Every row comes from one small tree of marks. The marks that hang from a mark follow it in brackets, in the order of their numbers. Every link used is in the known rows. Which tree was each row made from?
In the rows, zero is written as 128.
Known rows
Z467(Z4(Z645) Z560(Z426) Z599): [ 98  72 137 182 151  55 192 123 132  88  86  83 167 152 113 127  78 162
 145 107  91 124 153]
Z449(Z86(Z645(Z4(Z467(Z560))))): [ 87  94 139 119 137 144 110 113 139 116 138 152 128 176  87 116 181  79
 119 148 128  96 144]
Z449(Z86(Z645(Z4(Z467)))): [ 97 100 130 107 128 158  95 123 143 110 150 153 113 168  94 115 193  68
 118 150 131  92 141]
Z599(Z467(Z4(Z645) Z560(Z426))): [ 88  94 133 144 157  87 154 109  90  94 109 109 162 145  97 146  85 122
 185 134 114 132 153]
Z980(Z426 Z560): [137  85 151 151 102  84  84 131  99 122 156 126 132 157 166 167 164 101
 178 117 118 119 163]
Z467(Z4(Z599)): [126  85 137 114 121 113 140 128 149  73 122 122 129 142 136 105 134 110
 195 139 124 120 148]
Z449(Z86(Z645(Z4(Z467(Z599))))): [ 98  98 125 122 131 150 108 119 153 110 139 152 123 168  95 109 181  82
 110 140 119  87 145]
Z980(Z426 Z560(Z467(Z4))): [139  97 175 141 129  90 125 115 105  92 172 115 131 159 146 180 143 120
 194 140 124 114 156]
Z86(Z449 Z645): [118 112 119  90 134 138  99 170 153 135 132 146  79 191  91 145 211  61
 131 122 161 122 125]
Z645(Z4(Z467(Z560(Z426)) Z599)): [ 59  33 124 170 115 118 138 125 129  71 111 161 139 133 141 105 147 103
 159 132 107 100 167]
Z4(Z467(Z560) Z645): [ 96  66  92 182 134 116 117 113 133 109 129 137 129 149 120  92 121  89
 144 115 116 155 165]
Z449(Z86): [131 131 133 112 113 109  74 117 150 111 157 125 112 158 106 126 179  77
 152 145 132 115 168]
Z4(Z599 Z645): [100  75 104 143 102 118 104 128 147  95 141 142 100 170 141  89 113 108
 150 115 121 127 176]
Z467(Z4 Z560(Z426) Z599): [112  77 153 172 147  48 190 123 135  86  84  84 171 141 113 135 108 145
 170 118 103 126 155]
Z599(Z467(Z4 Z560(Z426))): [ 99  98 147 136 156  82 152 107  91  91 108 109 165 137  96 155 111 106
 204 144 120 134 158]
Z86(Z449 Z645(Z4(Z467(Z599)))): [ 84  77 100 119 144 161 127 165 160 112 109 173  99 167 100 133 207  78
 109 115 129  92 117]
Z560(Z426): [124  96 135 142 108  85  99 153 118  92 153  99 107 139 123 148 170  69
 166 131 145 140 163]
Z86(Z645): [128 105 130 118 126 139 108 145 125 110 149 131  99 174  96 129 183  42
 142 133 160 142 136]
Z599(Z467(Z4 Z560)): [108 106 138 133 160  96 150  99 101  92 102 126 168 136  93 143 109  98
 209 144 118 136 151]
Z980(Z426 Z560(Z467)): [136  98 166 152 118  88  98 115 104 103 185 126 118 165 148 180 154 103
 184 134 132 121 173]
Z980(Z560(Z426 Z467)): [112 103 143 146 108  66 112 114 116  82 183 119 105 155 127 168 156  99
 168 141 154 138 183]
Z4(Z467(Z560(Z426) Z599) Z645): [ 89  53  97 208 135  88 136 115 142 109 113 119 140 148 128  95 104 121
 127 101 101 142 180]
Z86(Z449): [124 119 108 112 122 107  88 162 160 116 130 139  88 155 115 149 200  75
 161 117 142 125 145]

Which tree is each row?
[128 117 130 157 157 113 169 113 154  57 149 110 116 145  98 135 102 117
 157 134 124 129 153]	Z560(Z467(Z4(Z645) Z599))
[ 92  80 129 139 124  95 117  95 125  99 115 155 139 160 125 110 112 101
 200 133 123 130 194]	Z4(Z599(Z467(Z560)))
[ 72  73 107 150 127 103 120  97 120 105 119 154 135 172 123  98  74 123
 168 121 110 127 190]	Z4(Z599(Z467(Z560)) Z645)
[ 87  85 132 103 121 159  97 118 152 110 147 162 114 177 106  99 182  84
 123 150 127  83 152]	Z449(Z86(Z645(Z4(Z467 Z599))))
[101 113 139 100 128 147  99 129 136 108 152 145 112 177  87 132 190  70
 117 149 134  90 136]	Z449(Z86(Z645(Z4)))
[ 93  48  85 157 106 139  98 118 157  99 140 158 106 155 154  58 119 104
 152 118 116 131 184]	Z4(Z467 Z599 Z645)
[ 75  51 116 193 133 109 151 129 130  71 103 144 150 117 124 126 149  98
 143 120  97 108 155]	Z645(Z4(Z467(Z560(Z426) Z599)))
[ 82  80 106 106 141 171 115 170 150 113 122 174  92 168  99 137 218  63
 117 124 142  98 112]	Z86(Z449 Z645(Z4(Z467)))
[101  90 153 132 134 100 153 126 134  57 169  97 101 161 113 136 104 128
 167 151 142 121 169]	Z560(Z426 Z467(Z4(Z599 Z645)))
[ 82  62 114 172 133 132 136 126 124  70 114 157 142 117 120 124 164  71
 156 131 110 116 143]	Z645(Z4(Z467(Z560)))
[115 105 145 161 149  88 171 127 140  58 156  83 115 147 102 150 101 130
 149 136 129 124 162]	Z560(Z426 Z467(Z4(Z645) Z599))
[107  83 124 181 156  74 191 112 144  87  80 104 168 150 108 113  78 152
 149 105  91 128 144]	Z467(Z4(Z645) Z560 Z599)
[130  83 176 136 122  89 127 109 114  91 169 125 130 167 158 162 131 137
 197 139 122 104 168]	Z980(Z426 Z560(Z467(Z4(Z599))))
[ 86  73 137 142 119  83 119 102 117 102 118 143 138 162 128 118 111 108
 195 135 124 126 199]	Z4(Z599(Z467(Z560(Z426))))
[124 112 166 132 142  96 148 133 125  56 172  85 105 141 100 165 142  94
 182 161 152 131 155]	Z560(Z426 Z467(Z4))
[ 58  59 131 150 124 111 139 122 105  67 110 160 144 139 123 136 127 105
 171 137 109  94 167]	Z645(Z4(Z599(Z467(Z560(Z426)))))
[109  80 140 193 129  43 148 122 133 102 102 101 150 150 116 136 126 114
 154 108 114 137 183]	Z467(Z560(Z426) Z599)
[ 78  36  98 174 118 114 119 102 152 107 119 154 128 166 144  59 101 119
 153 113 109 136 189]	Z4(Z467(Z560) Z599 Z645)
[139 121 145 150 155 107 167 111 156  53 148 111 121 138  99 141 126 103
 177 145 131 130 156]	Z560(Z467(Z4 Z599))
[117  68 111 191 134  95 131 105 154 103 106 136 146 133 125  95 142  91
 164 114 109 147 180]	Z4(Z467(Z560 Z599))
[ 75  79 119  92 128 155 120 172 155 109 117 177  86 187 106 135 201  84
 121 123 142  81 122]	Z86(Z449 Z645(Z4(Z599)))
[ 95  59 163 139 128  65 168 120 131  84 101 100 155 157 129 120 111 140
 192 135 121 122 163]	Z467(Z4(Z599) Z560(Z426))
[111  80 121 124 123 121 143 130 146  77 124 123 124 154 133  96 106 127
 170 127 114 120 145]	Z467(Z4(Z599 Z645))
[ 67  66 115 153 124  90 121 104 113 104 121 140 132 175 126 107  75 130
 165 120 113 124 195]	Z4(Z599(Z467(Z560(Z426))) Z645)
[127 108 159 153 148  82 167 127 140  56 153  85 117 139 102 157 126 116
 169 146 136 123 164]	Z560(Z426 Z467(Z4 Z599))
[107  64 126 173 127  92 112 120 127 106 127 120 133 135 125 114 158  75
 170 130 130 151 174]	Z4(Z467(Z560(Z426)))
[ 88  34 129 165 110  91 116 109 147 104 120 140 132 153 149  81 138 106
 178 129 124 134 199]	Z4(Z467(Z560(Z426)) Z599)
[ 96 104 124 141 163 104 153 100  97  94 106 126 163 145  93 136  85 113
 189 134 110 138 148]	Z599(Z467(Z4(Z645) Z560))
[106 100 141 140 120  75 140 114 115  73 173 105 114 156 125 159 124 129
 163 139 142 129 163]	Z980(Z560(Z426 Z467(Z4(Z645))))
[ 95  43 122 163 115 105 115  99 157 102 115 156 134 151 145  71 138  97
 184 129 121 137 194]	Z4(Z467(Z560) Z599)
